Known rows, with every step that occurs
fupi/koge: [1.688,-1.463,1.278,-3.260,-0.299,-1.739,-0.127,1.629,4.081,2.853,0.321,-4.301,4.296,-1.110,-0.618,1.261,-0.275,-2.853,4.026,1.494,-3.026,-0.456,-1.985,-0.371,-4.966]
fupi/ganu: [-0.247,1.143,0.330,-0.606,-0.546,0.126,-0.131,1.876,1.360,3.084,1.258,-6.158,3.543,-1.049,0.450,1.864,1.154,2.474,1.366,2.760,-1.664,0.689,0.998,-0.126,-2.562]
vevaz/zefo/tade/vita/ganu/fupi/koge/pebos: [-2.303,-1.772,-2.165,-2.583,4.855,-0.069,-3.535,1.563,3.129,3.375,-1.603,-0.425,-2.917,5.153,0.491,-2.071,0.523,-0.760,1.242,-0.500,-3.460,1.819,-1.974,1.556,2.833]
vita/tade/zefo/vevaz: [-3.787,-2.679,-2.115,-1.596,3.017,-0.845,-3.105,3.288,-3.948,0.081,-1.302,0.703,-2.299,2.478,-0.113,-2.962,0.611,2.037,0.176,-2.181,4.860,-0.910,-2.569,-8.830,-1.303]
koge/fupi/ganu: [3.537,-0.025,0.367,1.590,0.023,2.258,1.602,0.003,-0.025,0.667,-1.249,-3.996,3.400,-0.136,1.418,2.529,0.441,2.969,1.611,3.393,-2.597,0.740,0.700,2.923,-0.937]
ganu/vita: [0.555,2.775,1.031,1.579,-0.022,1.460,-0.212,-0.755,-2.331,1.290,1.162,0.417,2.053,-2.312,1.351,0.432,-0.491,-0.679,-0.423,1.596,1.767,0.866,0.117,0.495,-4.914]
koge/fupi/ganu/vita: [4.484,1.250,0.737,3.279,-0.084,2.318,1.011,-2.398,-3.251,0.036,-0.723,-1.344,1.794,-1.622,-0.945,0.946,-0.043,1.064,-0.331,3.667,0.278,1.897,1.228,4.774,-2.854]
zefo/tade/vita: [1.660,-1.260,-1.078,-3.240,4.567,0.231,-1.346,2.878,-3.122,-1.526,-0.215,2.119,0.692,0.994,2.404,1.080,-0.156,4.565,0.927,0.226,0.068,4.110,2.412,-4.270,-1.227]
fupi/ganu/vita/tade: [-0.679,1.183,-0.996,-1.012,-1.409,-3.398,1.162,-1.648,-1.318,-0.977,-0.529,-1.236,-2.721,-1.408,-4.939,-0.778,0.184,1.189,-1.630,0.602,1.888,0.545,2.216,0.939,-2.611]
vepe/pebos/koge/fupi/ganu/vita: [4.082,-0.272,0.911,5.161,-0.651,-0.408,1.226,-0.623,-2.601,-0.594,1.389,2.225,2.407,-2.516,-2.223,0.230,-2.264,0.011,-2.557,3.497,0.914,1.840,-0.372,5.153,0.928]
pebos/koge/fupi/ganu/vita/vepe/pigur: [0.764,1.819,3.148,0.742,-8.078,0.022,4.105,-2.198,1.974,0.106,4.445,-1.500,-0.035,-3.284,-0.095,0.051,-1.078,-1.725,1.325,0.459,4.005,-3.648,1.174,4.024,-0.495]
pebos/koge/fupi/ganu/vita/tade: [2.346,-0.501,0.445,1.327,-2.296,-3.290,4.689,-4.728,-1.263,-5.324,-1.481,0.647,-2.632,-3.609,-3.693,0.088,-1.492,0.254,-3.003,-0.266,1.669,0.565,2.785,2.728,-0.153]
vepe/vita/ganu: [-2.414,2.771,0.814,-1.766,-1.768,0.403,-0.735,-0.464,0.106,2.974,1.019,0.698,2.738,-1.814,-1.161,0.369,-1.223,-1.958,-0.212,-0.934,-0.948,-1.963,0.321,2.675,2.042]
zefo/tade: [-1.225,0.537,1.260,-2.326,2.052,0.624,-0.203,5.346,-1.269,0.277,0.663,-2.819,0.375,0.594,4.327,4.907,0.512,3.237,2.842,2.577,-1.475,3.282,1.847,-5.361,-3.136]
vevaz/zefo/tade/vita/vepe/pebos/koge/fupi: [1.930,-4.100,-2.942,0.035,0.695,0.535,1.691,0.136,0.889,-3.862,2.540,4.966,-3.503,0.904,2.158,0.640,-0.739,3.487,-2.707,-2.036,0.219,-0.581,-2.113,-0.885,4.719]
vevaz/zefo/tade/vita/vepe/pebos/koge: [-2.409,-3.058,-2.574,-2.279,-0.183,-2.347,-0.023,2.346,2.909,-1.206,5.784,2.954,-3.282,-0.664,0.555,-0.010,-0.600,3.109,-2.956,-3.324,1.551,-0.495,-2.094,-4.515,3.860]
koge/pebos: [-3.869,2.242,0.914,2.518,3.033,1.045,1.580,4.086,0.761,4.558,-1.118,2.198,3.417,0.458,4.237,1.684,-2.554,3.115,-0.053,1.225,0.509,1.270,-2.925,-1.479,0.788]
koge/fupi/ganu/vita/tade/zefo: [2.807,-1.119,0.988,4.042,-1.110,1.276,-0.451,-1.385,-4.145,-2.054,-3.579,1.259,-4.611,2.095,-4.806,-1.318,0.570,-0.498,-1.196,0.855,2.085,-0.529,0.656,-0.339,0.922]
pebos/koge: [-0.679,0.204,2.565,0.626,-1.431,-1.000,3.342,-0.102,3.115,-0.768,2.615,-1.175,4.227,-5.109,4.610,2.454,-2.016,-0.547,-0.427,-1.335,0.024,-0.379,0.590,-2.206,-1.579]
vevaz/zefo/tade/vita: [1.661,-2.181,-3.675,-3.158,5.062,0.341,-3.014,2.481,-0.558,-0.448,0.415,0.103,-3.574,2.928,4.066,0.226,1.132,4.248,-0.244,-0.428,-0.099,1.811,2.302,-3.429,-0.703]
vevaz/zefo/tade/vita/ganu/fupi/koge: [0.740,-2.483,-2.556,-5.649,1.589,-0.129,-5.320,-0.769,3.810,0.961,0.134,-5.126,-2.530,4.280,-0.045,-2.143,3.685,-3.978,3.334,-1.407,-4.703,-0.111,0.549,1.886,-0.923]
pebos/koge/fupi/ganu: [3.514,-1.084,2.143,2.289,-1.060,0.366,4.128,-1.710,1.662,-1.689,0.041,-3.380,3.576,-3.557,1.835,2.917,-1.174,1.755,-0.094,1.718,-1.714,1.141,1.464,2.548,0.319]
vepe/vita/tade/zefo: [0.689,-0.809,1.976,2.275,-0.678,-1.393,-1.118,1.578,-0.620,-1.526,-3.079,3.484,-1.190,1.978,-2.710,-1.543,-0.239,-2.432,0.102,-0.981,2.454,-3.910,0.870,-3.772,3.544]

Rows
[0.602,0.925,0.203,-1.022,-0.971,-4.315,1.935,0.159,1.372,-2.364,-2.109,2.679,1.119,-0.404,-1.780,-0.460,-1.016,-0.765,-0.388,-0.646,1.217,-3.235,2.353,-0.211,2.070]
vepe/vita/tade
[-3.113,-0.582,-4.236,-6.023,2.373,1.048,-3.744,0.806,-1.693,2.265,1.623,-0.569,-5.730,1.995,0.823,-0.057,1.027,2.833,-1.289,-2.774,-1.435,1.764,0.717,-1.230,0.180]
vevaz/zefo/tade/vita/ganu
[-1.222,-0.658,-1.393,-2.195,2.387,0.641,-2.003,4.533,1.525,1.618,1.482,-5.259,-3.964,2.887,6.078,3.786,2.220,2.988,1.905,1.745,-1.611,0.750,1.737,-4.248,-2.500]
vevaz/zefo/tade
[3.298,-0.388,2.282,2.850,-0.696,1.700,5.148,-2.187,1.170,-3.413,-0.411,1.014,3.821,-3.526,5.523,3.247,-2.191,-0.333,-0.274,0.029,-0.638,-0.514,0.264,1.268,0.028]
pebos/koge/fupi
[-1.433,1.507,2.264,1.093,1.240,-0.857,-0.824,0.391,4.352,3.837,-2.318,1.178,4.964,1.453,-1.400,-1.515,-1.236,-5.035,2.447,0.874,-2.884,-1.212,-2.249,4.788,3.976]
vepe/vita/ganu/fupi/koge/pebos
[-1.127,0.897,0.718,-3.399,-2.060,0.607,-2.495,-1.296,4.984,2.900,0.331,-6.274,3.509,0.806,-0.368,-0.782,2.925,-6.560,4.597,-0.297,-5.157,-1.524,-1.376,2.895,-2.602]
vita/ganu/fupi/koge
[2.721,-2.091,2.254,4.681,-2.125,-0.399,1.482,-2.921,-2.844,-4.245,-2.476,1.984,-4.635,-1.149,-4.456,-1.005,-0.947,-1.697,-2.423,-0.863,2.696,-0.497,1.173,-0.872,1.910]
pebos/koge/fupi/ganu/vita/tade/zefo
[-3.893,1.420,1.326,-0.451,0.888,0.356,-0.759,0.990,4.004,5.102,-1.489,-1.484,3.298,1.820,0.352,-0.831,-0.169,-3.390,2.595,0.558,-3.593,0.498,-3.912,2.683,1.039]
vita/ganu/fupi/koge/pebos
[-1.791,0.096,-0.441,-1.392,3.204,0.244,-1.894,-0.216,2.550,3.629,-2.100,2.221,3.013,1.849,-1.455,-3.315,-0.795,-2.618,1.263,-1.386,-2.639,1.067,-3.205,3.288,2.228]
tade/vita/ganu/fupi/koge/pebos
[-1.090,1.771,-0.784,-0.721,-1.079,-2.448,1.411,-1.607,-1.571,-1.822,-0.633,2.010,-2.692,-1.414,-2.169,-0.708,-0.334,-0.295,-1.760,-0.882,2.454,-0.386,1.177,-0.508,-3.065]
ganu/vita/tade
[-3.861,4.255,-0.076,-0.510,-2.080,3.653,-1.894,-1.427,1.658,2.220,0.763,-3.702,2.802,1.008,4.248,0.100,3.584,-3.209,1.848,-0.990,-3.260,-1.467,0.484,1.906,-0.697]
vita/ganu/fupi
[2.023,-0.746,-0.899,2.396,-1.795,-4.479,2.779,-1.701,-2.134,-3.771,-0.612,3.799,-2.479,-1.399,-5.311,-0.994,-2.409,0.343,-3.806,0.753,1.548,0.564,0.623,3.501,2.322]
vepe/pebos/koge/fupi/ganu/vita/tade
[0.440,1.799,0.377,0.170,-4.334,3.315,2.849,-4.310,-0.177,-0.231,2.469,-1.600,0.033,-3.038,-2.826,0.776,1.557,2.600,-0.610,0.392,1.340,-0.316,-0.994,1.527,-2.286]
koge/fupi/ganu/vita/vepe
[-2.161,-0.609,0.687,0.816,-0.698,0.091,-0.881,2.344,-0.841,-0.341,-2.179,0.640,-3.122,2.511,-0.890,-0.534,1.171,-0.710,0.433,-1.867,1.496,-2.268,-0.747,-6.038,0.305]
vita/tade/zefo
[1.328,0.097,0.837,3.654,-3.256,1.123,4.022,-2.284,-0.358,-2.501,2.766,5.972,1.378,-3.372,0.017,0.857,-2.101,-0.309,-2.802,-0.642,1.784,-1.102,-3.436,1.947,2.012]
ganu/vita/vepe/pebos/koge/fupi
[0.460,-4.589,-1.791,3.213,2.371,-2.479,-2.277,1.538,-6.637,-2.182,-0.568,4.833,-3.287,1.234,-5.091,-4.141,-1.868,1.343,-3.160,-0.077,5.912,0.872,-3.029,-3.100,2.967]
vepe/pebos/koge/fupi/ganu/vita/tade/zefo/vevaz
[-1.896,1.953,-1.364,-2.942,1.573,2.928,-3.575,-0.306,-1.727,-0.950,-0.121,-0.649,0.221,2.391,2.836,-1.011,2.929,-0.202,1.519,-1.520,-2.405,2.048,2.633,-0.134,0.892]
zefo/tade/vita/ganu/fupi
[-1.810,2.998,-1.806,-1.463,0.307,3.431,-3.139,-2.909,-0.051,0.538,0.087,0.293,2.676,1.549,2.705,-3.014,2.868,-2.102,0.341,-2.446,-2.395,-0.710,0.887,2.496,0.776]
tade/vita/ganu/fupi
[-1.027,-0.041,1.145,2.452,-1.083,0.195,-1.614,0.438,-3.285,-0.723,-1.571,2.611,-4.437,1.384,-2.935,-1.873,0.418,-2.105,-1.063,-1.144,3.470,-1.208,-0.240,-4.176,-0.992]
ganu/vita/tade/zefo
